In the rows, zero is written as 128.
Known rows, with every step that occurs
y h k: [174 172 119 148 119 144 104 101  83 180 130 123 170 146 114  87 128 143
 139 135 210 140 156 165  95 147 130 109 106 145 144 177 140 176 185 152
 134 125 141 131 141 128 137 138 130  63]
s g: [124 114 137  84 107  97 171 110 133  89 132 190 144 156 119 128 101  87
  87 180 117 150 106 112 121 119 138 145 127 165 127 110 129 134 116 135
 106 122 146 166  88  99 118 114 108 165]
f h: [106 100 143 121 129 126 136 157 126 127 141  94  85 147 127 112 141 151
 111 130 131  95 158 142 100 105 127  78 133 185 117 154 134 131 152 134
 121 138  68 112  94 138 118 129 123 136]
j h: [128 125 110 129 130 109 147  92 126 147 141 179 111 114 118 152 102 131
 138 133 118 103 106  99 133 154 133  97 173 165 137 123 184 172 129 121
 118 124 159 122  73 121 115 121  85 151]
l h: [148 157 110  95  90 116 192 129 115 123 162 161  83  97  94 117 123 120
 106 132 109  95 125 111 122 116 112 100 107 182 125 118 131 129 118 140
 126 121 127 117 136 125 142 105 130 106]
s y: [103 100 113 146 142 158 154 119  71  97 107 180  77 122 115 130 143  85
 127 136 162 101 131 118  76 126 131 133 140 145 148 130 187 120  83 149
 160 136  82 122  39  98 118 120  92 128]
a g h f: [ 50 153 128  84 135 127  81 150 117 113 134  68 162  57 127 168 124 112
 137 118 120  95 146 134 206 167 130 104 152  86  83 105 123 125 105  95
 137 164  93 141 189 128 104 150 108 134]
l h c: [154 140 142 115  75 127 155 122 147 107 174 146  78 108 118 125 112 150
 137 125  66 115 109 111 132 119 123 102  96 167 144 134 113 132 124 142
 133 145 141 127 127 122 162 123 148  94]
t j h y s g: [136  70 140 129 134 148 175 119 106 146 109 136 148 190 141 165  62 126
 127 142  96 125  44 131 133 124 140 146 119 118 139 121 188 149 121 172
 105 115 202 146 157 175 171 150 134 162]
y s: [108 126 150 104 149 157 191 110 124 148 136 131  96 157 151 158 109 137
 126 110 144 139 115 143  69 148 113 126 127 141 105 101 199 156 130 142
 165  96 133 120 144 101 133 142 105 116]
f h k: [121  97 166 140 127 123  83 172  72 165 130  89  94 146 132  91 129 153
 136 136 180 137 175 151 107 102 108  72 123 139 139 179 138 110 170 139
 124 132  91 111 147 158 137 145 134 122]
m c h: [105 154 116 121 133 116 162 169 185 144 157  95 187 137 110 142 158 147
  71 108  93  83 135 103 145  87 144 118 144  97 135 121  99  90 143 141
 144  93  88 115  95  88 161  98 101  99]
k m: [ 57 128 134 132 121 120 118 124 114 164 124 109 119  76  89 131 160 116
 103 111 107 128 127 141 105 154 105 126 139 158 127 134 131 125 178  72
 125 119 171 150  37 106 151 104 116 155]
r h: [151 165  87 102 130 124 144  87 128 132 148 114  90 105 137 121 165  83
 116 140 141 116 139 131  71 118 130 118 120 177  96 148  93 165 102 130
 126 121 138  95 146 123 127 116 149 103]
m c h g: [118 168 146 135 123 113 112 171 180 120 154 114 223 148 124 125 141 159
  95  93  97 110 147  96 169 102 143 131 144  78 155 129  73  81 130 137
 143 105 104 127 120  85 149 117 117  88]
v s y h c m: [147  81 102 143 135 163 136 143 212 124 113 190  87 144  83  60 138 167
 171 102 165 137 160 140  95 151 172 146 126 186 152 123 193 153 108 137
 171 142  98 104  65  95  73 143  98 107]
f h x: [114 108 154 131 146 137 106 159 136 144 166  51 103 124 149 100 144 186
 133  89 107  84 137 116 106 103 116  69 125 163 126 144 116 130 169 108
 128 177  50  96  80 154 112 119 156 137]
g t j h b: [174 138 130 154 158 105 113 110 165  95 108 141  88 144 140 145 114 170
 152 120  79  85  87 129 161 113 136 161 154  94 137  92 153 128  79 130
  99 148 162 117 126 207 100 112 147 190]
t j h r: [145 114 114 173 125 120 121 121  67 159 122 135 163 168 153 152  94 123
 115 139 139  84  59 127 105 132 113 132 160  92 156 144 173 153 100 148
 100 111 192 130 131 177 144 145 128 152]
y s g a: [120 115 141  60 146 154 199 114 129 123 110 163 123 166 132 125  93  74
 127 146 112 203 121 123 145 135 127 152 100 126  86  76 172 128 130 133
 127 100 144 157 160  95 119 143 112 149]
a x: [ 96 148  87 122 124 131 117 135 163  89 136 115  93 147 129 148 169 145
  74 166 145 111  98 144  55 169 103 158 138 181  82 146 146 188 136 127
 140 146 101 101 141 113 111 104 117 158]
s g a: [134 129 115  82 119 103 155 121 143 100 118 176 148 144 112 117 120  43
  97 188  95 177 120 110 168 115 126 164 116 130  98  94 117 120 121 112
  89 127 131 175 110 105  99 108 117 167]
v s: [121  96 108 127 125  96 133 140 208 156 158 162  97 162 131 121 142 133
 110 133 165 122 122 135  36 144 109 162 162 163 118 101 173 160  90  94
 147 105 105 102 109 110  72 104  88 133]
s g t j: [152 109 143  90 132  90 161 117 159  72 100 185 113 181 113 126 103 108
  97 189  92 139  97 139 155  86 153 181 121 133 124  92 125 102  81 154
  82 132 161 155 126 163 116 109 148 199]
f h k m c: [ 78  92 173 141 129 129  57 195  80 182 115  56 117 111 103  65 149 161
 128 124 150 146 178 145 142  88 115  70 113 138 145 177 108  73 196 102
 126 121 130 115  99 146 183 127 148 127]
y h g a x: [169 205  94 138 119 161  67 112 151 102 118 126 197 161 117  73 150 134
 143 131 153 160 159 148 147 185 133 159 101 159 105 161  95 190 158 125
 119 163 113 139 164 107  86 141 151  86]
h j: [127 149 164 191 141 134  95 133 118  84 173 111 140 110 159 176 159 154
 111 127 152 130  53 111 101 117 107 132 138 132 126 121 123 164 165 114
 125 125 113 126  74 132  96  98 125 144]
r h g: [165 181 121 121 117 118  80  90 121 100 146 135 132 120 155  98 146  96
 147 124 148 151 158 122 101 135 128 134 120 158 123 159  62 154  85 125
 124 137 155 107 176 116 111 140 168  92]
g h k m: [ 59 120 145 105 151 121  89 138  50 201  99  97 140  76 131 136 131 100
 155 130 146 165 178 167 173 143  92 124 141  32 142 162 118  78 174  81
 131 112 123 157 156 139 135 150 125 153]
r h f: [164 167  91 132 124 125  97 102  94 118 134  80 132  84 162 114 177 102
 137 115 149 114 131 116  84 136 114 145 106 169  95 126  78 161 113 137
 136 151 126  92 178 153 127 137 167  85]
t j: [134 144 135 147 141 127 131 133 130 128 141  82 154 183 148 157 142 122
  68 130 114  66  57 140  59 101 113 168 147 106 129 134 150 149 120 166
 117 117 151 133  95 158 141 112 147 140]
h y s: [107  66 153 158 110 145 183 132 113 175 133 110  91 155 155 197  89 138
 142 141 153 138 109 179  71 155 102 136  93 134 115 121 185 147 123 132
 156 114 123 122 206 140 169 132 118  97]
h y s n: [128  56 128 155 105 159 175 135  85 199 125 125  91 142 147 192  83 125
 136 167 167 142 131 183  56 143 102 131 107 121 111 132 189 115 140 149
 156 118  90 140 198 148 184 137 109 113]
f h l: [121 125 155 144 128 128 105 160 119  83 146  57 114 130 156 108 134 186
 132 104 114 103 134 127 116 122 100  93 131 163 131 138 111 128 151 110
 136 164  62 121  87 152  89 132 128 139]
s r h c: [163 135 124 118 124 119 122  66 151 126 134 108  77  97 131 154 164  82
 131 145 149 119 144 102  91 109 154  90 138 130 118 129  88 132 115 133
 127 141 126 124 107  91 163 144 168 128]
r h g s y: [151 148  85 115 136 158  88  92  86  75  97 187 112 110 169  73 142  84
 166 108 177 175 164 120 115 135 137 156 123 103 124 154  47 119  85 127
 134 126 128 114 157 119  76 136 142  92]
f h y s g t: [111  20 170 111 120 137 181 164 126 132  97 122  40 171 128 128  82 163
 161 161 128 161 168 181 152 106 141  96  74 179 109 127 148  96 127 139
 116 141  84 120 209 176 150 147 141 149]
j h b: [150 146 122 153 131 118 114  94 131 105 147 153 136 103 154 143  98 152
 162  93  95 104  93  71 143 165 127 104 167 129 152 113 161 176 122  95
 127 145 157 130  73 133  91 125  92 159]

Rows
[141  79 126 128 142 152 164 128 112 154 100 127 152 182 136 157  73  98
 135 148  84 141  53 129 162 122 133 158 113  94 120 112 180 141 125 157
  93 118 192 154 172 179 159 146 140 163]
t j h y s g a
[127 169 143 125 113 117 130 137 142 125 147 155 198 149 122 140 125 150
 121  67 109 139 169 112 158 160 123 125 151  82 162 145 103 105 156 141
 125 125  84 152 162  95  95 162  93 112]
c h g
[ 99  91  72 126 152 167 155 119  82  89  79 211  82 118 158 118 134 102
 126 116 183 138 124 130  92 133 124 166 153  64 125 119 127 103 125 130
 149 102  76 136  60 117  64 100  68 127]
g s y
[109 103 114 145 101 118 196 151 138 182 144 115 147 135 111 195 125 139
 110 106 110 107 146 152 130 149 117 115 120  98 140 148 128 111 167 139
 124 120  64 141 191 130 142 137  84 108]
c h y
[165 155 175 164 129  96  52 129 155  77 117 155 137 178 151 126 114 161
 144 127 120 129 125 150 143 123 122 188 145  90 152 118 111 106  66 139
 108 149 154 133 165 168  97 129 173 146]
h g t j
[116 153 136 135 132 112 122 179 142 175 148  92 197 137 113 127 147 148
  90 113 130 116 149 111 151  85 129 114 137  59 153 139 103  73 158 145
 147  87 107 115 139 106 175 111 109  86]
m c h k
[147 115 147 142 119 112 123 117 200 130 146 169 100  99 103 141  88 196
 178 107  63 125 113 106 186 159 165  94 162 163 155 128 183 162 155 134
 123 151 191 126  72 121 118 145 112 151]
j h c m
[150  61 111  88 137  83 149 127 223 116 108 227  90 187 107  92  94 130
 131 167 119 160 104 121 137 117 155 182 152 158 128  72 170 129  58 116
  97 116 162 122 130 155  70 117 108 204]
v s g t j h
[121 116 179 139 114 121  72 161 118  99 138 117 127 163 146  90 121 166
 141 113 137 130 175 131 127 123 125  92 132 165 145 165 104 117 137 128
 119 154  86 126 125 131 102 153 143 124]
f h g
[ 99  92 124  77 108  94 169 119  65 117 101 193 165 141 155 141  76  63
 122 201 140 173 146 140 176 131 122 142 125  77 138 128 106  95  88 110
 101 112 111 178 170 120 106 155 113 174]
s g h r
[155  99 134  86 135  91 165 104 155  83  94 209 108 169 106 124  83 115
 119 184  81 143  94 123 188  97 164 164 134 140 131  89 144 112  84 153
  74 132 183 153 118 168 115 118 134 211]
s g t j h
[115 159 122 144 130 115 124 181 159 132 144  67 221 118 129 137 166 163
  86  86  98  83 126  91 154 102 131 140 134  87 133 103  86  86 152 146
 151 115  79 114 123 113 160 116 116  84]
m c h f
[155 125 150  85 155 160 184  95 171 143 117 117  59 104 120 139 129 137
 160  99 147 154 161 121 118 129 163  87 119 138 101  93 161 128 141 157
 157 114 152 115 164  87 154 176 158 126]
y s r h c m
[137 113  82 174 117 179 151 103  18 124  84 189 123 134 114  91 124  95
 153 144 222 114 160 148  86 153 142 113 105 153 165 164 172 144  91 150
 155 135  90 127  86 106 123 153 101  80]
s y h r
[135 140 122 117 137 114  87 106  93 182 106  87 111  58  95 106 181  69
 118 146 197 141 173 103 120  86 140  82 133 103 126 134  79  82 143 106
 126 107 166 116 118  98 203 124 175 125]
s r h k m c
[ 54 151 150 132 122 123  93 169 146 155 124  94 205  87  83 105 161 148
 100  74  72 137 154 110 185 127 132 123 135 103 155 136  71  66 186  79
 134 106 159 148  62  82 175 116 121 126]
k m c h g
[142 106 107 120 120 152 177  99 107 168 133  96  70 120 154 152 125  98
 152 142 154 149 136 166  73 136 122 121  76 168  89 145 119 159 100 137
 144 116 143  92 238 145 168 138 157  80]
r h y s
[160 152 134 155 145 130  72 124 125 124 122 128 189 169 142 129 109 114
 134 114  88 117  73 103 162 131 124 163 160  79 144 130 145 145 113 144
  91 135 187 146 124 164 113 141 150 154]
t j h g a
[116 174 126 138 133 118 138 170 181 109 162  65 211 123 134 138 153 175
  87  86  79  91 115  91 157 100 123 131 141  78 144 106  80  88 142 121
 155 113  85 122  92 100 135 101 105  99]
m c h l
[147 173 150 155 118 108  47 134 138 105 136 146 174 143 148 118 131  94
 146 126 125 166 149 121 154 154  96 172 139  89 127 123 103 125 107  96
 114 144 123 152 154 110  80 129 142 115]
h g a
[148 104 115 132  64 115 194 145 105 146 155 146  74  99  99 149 103 124
 124 154 118  99 122 142 124 123 104 106  77 173 129 131 128 123 113 136
 122 131 121 119 196 152 175 103 140  90]
l h y
[ 88 146  78  61 135 138 121 108 149 111 121 131  92  58 106 139 138  82
 109 127 182 123 150 116 159 138 160  78 166  90  62 103  82 122 115  93
 118 118 134 134 154  96  97 112  96 137]
a g s r h
[124 171 129 140 134 123 137 172 188 109 159  75 209 127 139 134 154 165
  90  79  74  81 124  80 155  94 138 124 138  68 148 111  81  93 141 122
 152 111  88 122  93  99 143 103 107 105]
m c h b
[122 157 115 121 130 127  63 126  80 184 123  77 126  69 112  73 173  91
 134 134 158 166 160 136 114 102 119 110 102 130 124 171  67 107 145 100
 132 103 202  97 151 132 190 115 173  93]
r h k m c
[111  49 159 124 100 138 201 128 109 147 120 147 108 168 146 179  63 116
 137 166 139 171 105 167 103 144 120 143  79 144 117 112 171 134 117 139
 139 114 142 147 206 132 170 137 119 122]
h y s g
[ 70 102 152  62 133 107 117 146  84 139  92 143 184 109 116 102 102  78
 121 178 112 196 153 128 215  99 135 142 117  62 146 133  86  57 147 100
 114 106 155 179 126 114 156 133 132 171]
s g h k m c
[150 116  93 141 105 120 146 104 116 156 143  97  81 106 145 151 144  86
 135 163 149 122 136 163  74 126 122 124  90 172 101 160  89 159  96 125
 124 132 132  95 205 151 159 116 159  86]
r h y
[167 125 124 159 155 100 101 120 142 111  96 135 101 136 133 146 125 168
 150 128 100  86  91 137 163 118 131 172 150 108 125  87 159 122  89 151
  98 152 155 110 149 218 114 123 155 173]
g t j h f
[144 149  97 162 140 192 140  97  66  70 100 145 136 119 117  89 137 130
 157 104 166 106 131 123 103 154 139 130 111 160 159 139 154 152 119 148
 171 163  78 134  34 105  95 137 105  91]
s y h l
[142 153 113  79 160 173 134  94 132 120  96 116  86 129 138 121 151  83
 150 123 176 190 161 114 116 155 128 126 114 118  67 100 132 138 118 130
 144 123 123 114 225  86 130 170 164 135]
y s r h g a x
[141 152 118 151 129 113 117  95 119 103 148 142 141  98 144 146  95 165
 159 104 100 113  83  85 147 172 108 111 173 142 151 107 161 169 127  98
 133 149 155 131  69 136  82 124  89 154]
j h l
[144 128 175 154 111 113 112 148 227 113 159 121 103 114 116 144 123 203
 145 108  68 120 123 142 139 138 149 128 133 147 144 131 147 143 155 142
 141 155 155 131  87 113 122 132 142 128]
h c m
[181 202 114 147 117 149  82 102 137 122 128 136 208 152 121  76 135 121
 152 118 152 154 167 143 156 167 137 146 106 142 128 150  96 173 153 122
 116 150 120 152 138 106  88 142 147  67]
y h g a
[ 91 140 146 132 169 138 119 132 103 103 143 101 146  94 174 189 148 126
 137 132 128 131 102 134 169 120 112 136 146  55 121 130 103 126 154 103
 127 124  59 143 121 139  78 129 125 162]
g h j
[110 123 112 160 143 191  98 129  40 149  76 142 144 103  76  51 150 111
 153 121 196 138 167 135 128 120 155 113  96 138 171 168 150 103 153 143
 166 128 135 127  40 100 176 129 123  78]
s y h k m c
[ 48 144 144 148 140 139 108 175 144 148 137  71 192  64  83 128 185 155
  88  77  77 131 112 105 181 108 131 113 128 107 140 126  75  79 216  76
 129 100 147 140  35  96 174  97 117 143]
k m c h j
[143 128 114 158 126 110 100 105  93 133 128 146 153  93 144 146 111 150
 159 105 125 104  98  84 145 173 118 123 162 151 134 103 170 167 140 128
 127 152 146 119 107 151 115 141 103 133]
j h f
[170 156 125 116 121 127 119 113 201 116 154 105  80  89 122 110 154 149
 155 115  86 137 147 138 126 122 161 115 110 179 115 152  90 155 127 143
 132 150 168  99 142 122 131 139 174 103]
r h c m
[153 133 137 143 154  98 129 125 168 112 112 127  77 164 128 153 142 149
 109 150 108  82 102 169 115  93 127 179 143 107 117 103 148 115  79 150
 103 132 138 115 138 194 117  99 158 169]
g t j
